Known rows, with every step that occurs:
x-q-a-u: [  1.5  17.9  -0.6  30.9   9.2  -0.3  -4.8  12.4  18.3  -1.9 -11.3  27.8
  -1.4  12.9   4.4  11.0   6.9  24.3   1.5  -2.0  -0.7  23.1  -8.1  -0.6
 -15.3  -0.6 -10.5]
n-u-k-r-x-q: [-47.4   6.8   5.2   9.6   7.5   2.7  -3.3   3.2   7.5  -8.9  -4.0 -15.1
   0.7   6.7   4.6  -2.7  -1.9  -2.0  11.2  -1.5 -13.4  -6.7   0.5   0.5
   1.2 -10.3   6.0]
p-a-q: [ 24.6 -12.3  -2.0 -15.0   8.7   0.7   2.9  12.4   9.3  -2.8  -3.5  38.8
 -13.0  20.0  -2.4   6.2  12.5  18.6 -18.5   1.5  -3.8  21.3  -3.2   5.7
   5.7  -1.1  -4.4]
a-u-j: [ 10.1  35.3 -10.9   9.2   4.4   1.3   3.0   4.3   9.9   5.3  -5.5  -9.7
 -17.1  22.7   5.9   9.8   1.7  15.7   9.8   3.5  22.7   8.0  -8.3  -5.6
 -18.3 -24.3  -3.4]
r-x-q: [  7.7   7.2   4.7  15.8   8.1  -5.6   4.3   1.3  11.8  -2.5  -2.3  12.2
  12.4  -1.2   1.2  -1.5   5.5   0.8  -5.1  -7.2 -20.2  25.8   9.3   0.7
  -9.6   4.6 -10.8]
a-u-k-r-x-q: [-46.6  22.4   1.2   3.0  10.6  -6.1   5.3   4.1   9.0   4.3  -7.0  -6.3
  -7.4  15.2  -2.0  -0.9   3.1   8.7  13.4  -2.0   9.7  14.9   0.8   5.5
   7.7 -13.2 -10.7]
x-q-a-u-k: [-14.9  17.6   3.6  36.7   9.5  -2.1  -5.2   8.8  17.9  -3.0 -11.7  27.8
  -2.7  16.7  -0.9   8.9   5.5  26.3   6.5  -1.5   1.4  20.9  -9.4   1.2
  -6.7  -2.4  -8.4]
u-k-p-a: [-75.6  -0.6  10.0   8.0   4.6  -6.0  -4.2   1.0  -1.3  -8.6  -0.3  38.7
 -10.4  18.7  -8.4   1.6   1.2  10.0  11.7   4.0   5.4  -1.5  -0.4  10.6
   8.6  -7.4  -0.9]
p-a-u-k-r: [-25.5   9.2   0.2 -27.4  10.8  -0.7  -0.5  12.9   6.0   2.7  -5.4  35.1
 -21.3  20.8  -5.5   2.5  12.1  13.2   2.0   2.7  17.9  17.9  -2.6   9.3
   8.6 -15.0  -8.8]
u-a: [ -4.9  -3.9   1.6 -31.4   0.7  -2.4  -2.0   5.2   7.5  -1.7  -0.1   3.4
 -15.3  11.2  -1.7   1.4   7.9  11.8 -10.4   0.9   4.0  -1.6  -1.6  -1.3
 -18.3  -7.5   4.3]
r-k-p: [-35.6   1.7   2.3   2.4   2.7  -8.7  -4.6   2.4 -10.6  -3.8   1.1  25.7
   1.9   7.8  17.9   4.1  -2.8  -1.7   1.3   2.2 -12.4 -13.2  23.9   3.4
 -25.7   3.1  -8.0]
k-r-x: [-12.5   0.8  -6.6 -27.0  10.9  -6.2   3.0   0.8   2.9   1.1  -1.7 -24.6
   5.4   0.4  -2.7  -8.9   5.6 -18.6  -6.5  -9.0 -23.8  10.8  20.4   6.5
  10.9  -0.6 -11.3]
c-r-k-p-a-u: [-15.7   6.2 -13.8 -16.4   6.5 -14.4  -0.1   7.7  -7.3   1.2   2.0  34.0
  -7.5   6.4  11.9   0.9   7.0   6.4   3.6  -0.2 -18.7  12.5  28.9   3.9
 -33.8  -5.6 -28.7]
x-r-k-u: [ -4.6  10.3   1.2  19.2   6.4  -4.9  -2.9   2.9 -11.1   4.1   0.5  21.9
  12.1   4.0   6.9   3.4   4.9  -3.2   2.3  -1.9 -19.0  -2.2  52.8   2.8
 -20.4   7.1  -5.3]
k-u: [ -0.2   3.9  -4.4  13.1   2.4  10.5   1.3   8.6  -0.5   5.9   1.4  47.2
  -2.2   3.1  12.1   6.6  -2.3   9.2   0.5   6.0  12.7  -6.3   2.6   5.2
 -22.6  -1.5   9.8]
q-a-u: [-15.8  19.9  -1.3  19.4   9.8   2.8 -10.0  10.8  13.0   4.3 -13.6  22.5
 -12.7  14.8   5.7   4.5  11.1  24.7   9.7   2.3  14.3  15.6  -8.5  -2.7
 -16.5  -8.0  -7.7]
r-x-q-a-u-n: [ 19.8  16.7   2.1  22.8  13.2  -5.0   0.8   4.0  18.3  -1.9  -9.4  18.4
   5.0   2.1   0.3  -2.6   9.8  12.9  -0.6  -5.7 -11.5  30.7   4.4  -2.4
 -18.9  -2.6 -10.8]
n-u: [-13.1   5.4   0.1   5.0   0.9  10.3  -4.6   8.2   3.7  -5.1  -1.9  -8.0
  -2.4  -2.8  16.4   3.2  -2.2   0.2   5.7   3.1  -2.8 -11.7  -6.4  -6.6
 -19.8  -8.2   9.5]
q-a: [ -7.9   5.4   1.5  20.5   7.0   1.7 -12.5   4.4   9.4  -1.4 -10.2  22.2
  -5.5  10.6  -0.9   0.9   9.0  17.2   4.4   0.4  -0.2   9.3  -4.4  -1.7
  -7.1  -0.5  -2.5]
u-k-r-x-q: [-51.1   0.8   7.1   3.9   9.0 -10.6   1.6  -7.9   4.0  -4.5  -2.8 -12.1
   3.2  13.2 -16.5  -9.5   0.6  -3.9   8.6  -6.1 -14.2   6.1  10.1   9.9
  30.6  -3.8  -4.1]
r-x-q-a-u: [ -0.1  17.2   3.8  25.1  12.9  -4.2  -0.8   6.7  18.2  -0.5  -9.0  23.1
   6.1   5.5   4.0   0.9  10.7  12.8  -0.2  -6.2 -13.0  33.3   5.2  -0.8
 -17.9   0.6 -14.6]
k-r-x-q-a-u: [-13.3  12.2  -7.1 -12.2  15.8  -6.2   1.0   7.9  12.4   0.9  -7.9 -10.7
   3.9   7.3   0.4  -3.0   9.0  -5.5  -4.8  -9.8 -21.8  23.5  15.7   6.0
   2.1  -1.8 -17.2]
c-r-x-q-a-u-k: [ -7.3  13.2  -7.5  14.1  10.9 -14.2   2.6   1.2  10.1   0.7  -3.7  17.7
   1.3   4.1  -4.2  -6.1  11.0  13.4   8.8  -6.7 -23.8  35.5  16.5   1.0
 -16.9  -5.1 -28.2]
x-q-a-u-j: [ 12.6  25.3  -4.0  36.2   9.5  -0.4  -5.4  10.1  20.6  -3.2 -11.6  22.4
  -4.6  20.8   2.5  13.6   6.2  26.6   2.4  -1.6   0.5  22.2  -9.1  -2.4
 -17.8  -7.1  -8.3]

Rows:
[  7.0  11.5  -9.0 -14.8  16.3  -6.9   2.3   5.2  12.6  -0.7  -8.2 -15.6
   2.5   3.9  -3.6  -6.4   8.1  -5.2  -5.5  -9.3 -20.5  20.7  14.8   4.5
   1.0  -5.3 -13.3] : k-r-x-q-a-u-n
[ -2.1   1.2   0.9   8.7   2.9   0.1  -2.2   2.5  -8.9   4.9   0.8  42.9
   1.2   7.6  18.0   3.0  -3.0   4.6   0.4   4.9   0.6 -14.8  22.1   4.0
 -25.1   2.2   3.0] : r-k-u
[  7.7   7.7   1.1  31.4   7.3  -1.2  -6.8   7.8  15.7  -5.7  -9.0  27.1
   3.6   9.8  -0.6   8.3   5.4  18.8  -2.4  -3.3 -10.4  18.2  -5.1   0.4
  -8.5   4.8  -7.0] : x-q-a
[ 15.5  10.0  -0.5  16.7   6.6  -5.6  -1.4   0.1 -10.8   2.6   0.2  17.6
  10.8   0.3   3.0   0.3   3.6  -3.3   1.8  -1.7 -17.5  -4.7  52.0   1.1
 -21.5   3.6  -1.4] : x-r-k-u-n
[-16.5   2.8   1.4 -16.8   1.3   8.6  -5.7  11.9   9.0  -6.3  -1.9  -5.9
 -13.0   4.7  15.5   4.2   3.3   8.4  -1.4   3.8  -0.4 -12.9  -7.7  -7.4
 -32.5 -13.3  12.8] : n-u-a
[  1.3   5.3   0.9  13.1   8.2  -6.1  -0.6   5.4  -5.3   2.8  -0.6  21.1
   6.4  12.7   7.2   5.4   8.4   6.0  -6.1  -2.0 -22.4   0.5  51.1   2.4
 -24.4   6.3  -3.4] : x-r-k-u-a-q
[-69.8   6.6   6.9  19.2   2.1   5.4  -6.7   5.3   1.6 -10.7  -1.6   3.9
  -5.3   7.1  11.8   3.4  -5.4   5.0  17.1   5.2  -1.0 -17.7  -6.6  -0.8
 -14.3 -11.9  10.2] : n-u-k-p
[ -5.7   9.2   1.9   8.6   6.5  -5.6  -3.5   4.5  -8.3   3.5   0.5  23.0
   6.6   7.6   6.4   3.9   7.4   0.5  -1.4  -1.6 -17.5  -2.5  52.2   2.2
 -26.7   4.6  -3.7] : x-r-k-u-a
[ 12.1  19.2  -3.8  15.6  10.4   1.5  -7.9   7.2  13.2   2.2 -14.0  16.2
 -14.8   9.3   0.3  -0.2   9.3  25.1   9.0   2.9  16.3  12.2  -9.7  -5.1
 -18.5 -12.8  -2.4] : q-a-u-n
[-16.1  16.5   7.9  31.1  13.1  -6.0  -0.9   3.1  17.7  -1.6  -9.3  23.5
   4.9   9.9  -0.9  -1.3   9.8  14.9   5.0  -5.6 -10.8  31.3   4.1   0.9
  -9.3  -1.1 -12.7] : r-x-q-a-u-k
[  9.3  19.6  -7.0  15.6   1.2  10.2  -5.9   3.5   8.4  -7.8  -2.5 -18.7
  -9.2  13.9  12.5   8.4  -3.4   5.6   7.8   3.9  -0.7 -12.7  -8.8 -10.5
 -24.6 -21.5  13.5] : n-u-j
[ 26.2   1.2  -1.7   5.0   3.4  -1.1   0.0  -1.1  -8.7   2.7   0.3  36.4
  -0.8   2.7  12.6  -1.7  -4.8   4.7  -0.3   5.6   2.5 -18.5  21.0   1.7
 -26.8  -2.7   8.7] : r-k-u-n
[-27.5  11.0  -6.1 -16.5   8.0  -0.7  -1.5  17.9   2.1  -4.5  -1.6  49.4
 -16.6   9.5  10.1   9.9   6.3  10.9  -1.1   5.4  10.3   8.2   0.1   6.1
 -30.5 -11.7  -8.8] : k-p-a-u-n
[  6.3  -4.4  -4.8  -2.3   5.1   8.1   4.3  13.6   9.1   3.8  -0.3  47.0
 -13.1  18.1  12.3   9.4   4.2  25.1 -13.6   6.3   8.7  -2.9  -0.4   4.3
 -32.2  -4.4  12.6] : k-u-a-q
[-50.6  19.6  -0.2  -4.4   7.7  -4.1   3.7   2.9   4.2   5.8  -6.0 -12.0
 -12.5  15.3  -2.4  -1.5   1.7   7.7  15.5   0.7  17.8   4.5  -2.0   5.2
  11.3 -15.1  -6.4] : a-u-k-r
[ -4.0   8.5   3.4  12.9   5.3 -10.0  -3.5  -1.3 -10.7   1.1  -0.2  -1.3
  13.1   2.2   0.8   0.2   5.9  -7.9   2.1  -4.9 -25.0   0.9  51.5   0.1
  -9.6   7.8  -9.8] : x-r-k
[-18.2  17.0   0.3  26.4  11.7  -3.4  -4.9   9.6  17.7  -2.8 -12.2  18.6
  -2.3  17.5  -1.7   7.7   6.2  21.0   4.9  -3.4  -3.2  20.5  -4.9   3.6
  -1.2  -2.7 -10.5] : x-q-a-u-k-r
[-43.6  20.2   2.4  18.9  14.8  -2.6  -9.3   5.9  14.1   2.9 -14.7  15.2
 -11.4  20.0  -2.1  -2.2  12.4  21.3  14.8  -0.6   8.0  18.2  -2.1   1.7
  -1.6 -10.8  -9.7] : q-a-u-k-r-x
[-36.4  18.3  -7.9  -8.4   7.8   0.1  -3.1  18.2   4.4  -4.5  -1.6  48.6
 -18.4  21.2  12.1  15.7   7.0  13.3   0.2   5.3  10.2  10.3   0.0   5.6
 -31.9 -15.0 -10.7] : k-p-a-u-j
[-55.8  20.9   3.5  29.3  10.7  -0.8 -11.2   8.7  11.6   0.4 -13.4  31.3
 -14.7  21.7   2.6   4.6   9.0  28.0  17.7   3.7  15.7  11.1  -8.4   1.0
 -12.9 -10.6  -7.4] : q-a-u-k-p
[ 40.0   3.0  -8.1   7.4   3.0   8.9   4.3   3.2   0.0   3.1   0.7  38.1
  -5.2  -4.2   4.2  -0.2  -4.4   9.4  -0.5   7.0  15.4 -11.1   0.5   1.9
 -25.1  -8.1  17.3] : k-u-n
[-21.1  12.2   1.8 -20.2  13.9  -2.8   1.0  13.8  10.8   1.4  -6.4  40.6
 -16.4  20.6  -5.0   2.9  13.7  13.9  -0.3  -0.1  10.6  27.8   0.4   9.7
   5.1 -13.0 -12.9] : p-a-u-k-r-x-q
[-55.0  -2.9   4.9  -3.6   5.2  -7.9  -0.6  -8.6  -1.6  -3.4  -1.8 -17.7
  -3.0  13.7 -17.4  -8.7  -2.2  -4.3  11.2  -2.6  -3.8  -6.4   5.4   9.6
  35.4  -6.2   1.1] : u-k-r
[ -3.8   1.0  -3.3  -8.9   2.8   8.9  -0.2  12.2   4.8   4.8   1.4  50.0
 -12.7  10.9  11.4   7.7   3.3  17.2  -6.8   6.7  15.5  -7.1   1.3   4.3
 -35.1  -6.7  12.7] : k-u-a
[-68.5  22.3   3.0  12.4   5.4  -3.3   1.8   6.0   3.2   2.6  -4.6  13.0
 -13.2  15.6   5.2   4.9   0.1  15.3  19.2   4.6  22.6   2.9  -5.7   3.9
  -8.1 -14.6  -6.5] : a-u-k-p
[-43.3  18.6   1.1  17.6  12.3  -1.2 -10.2   6.5  12.2   2.5 -14.5  14.5
 -14.1  21.3  -2.6   0.2  10.0  22.7  15.2   1.0  12.5  12.7  -5.7   1.9
   0.6 -11.2  -7.2] : q-a-u-k-r
[-52.3   5.1   4.7   3.6   6.6   3.4  -4.0   1.5   4.4  -7.1  -3.4 -19.3
  -1.9   5.6   4.8  -5.4  -1.5  -4.2  13.0  -0.3 -10.3 -10.5   1.1   0.0
   2.6 -12.0   7.8] : n-u-k-r-x
[-25.8  10.8   1.5 -26.2  13.0  -2.2   0.4  12.1   7.7   2.9  -5.8  36.2
 -18.9  19.5  -5.0   0.3  14.3  11.5   1.6   1.1  13.9  23.5   1.2   9.3
   6.4 -14.6 -11.1] : p-a-u-k-r-x
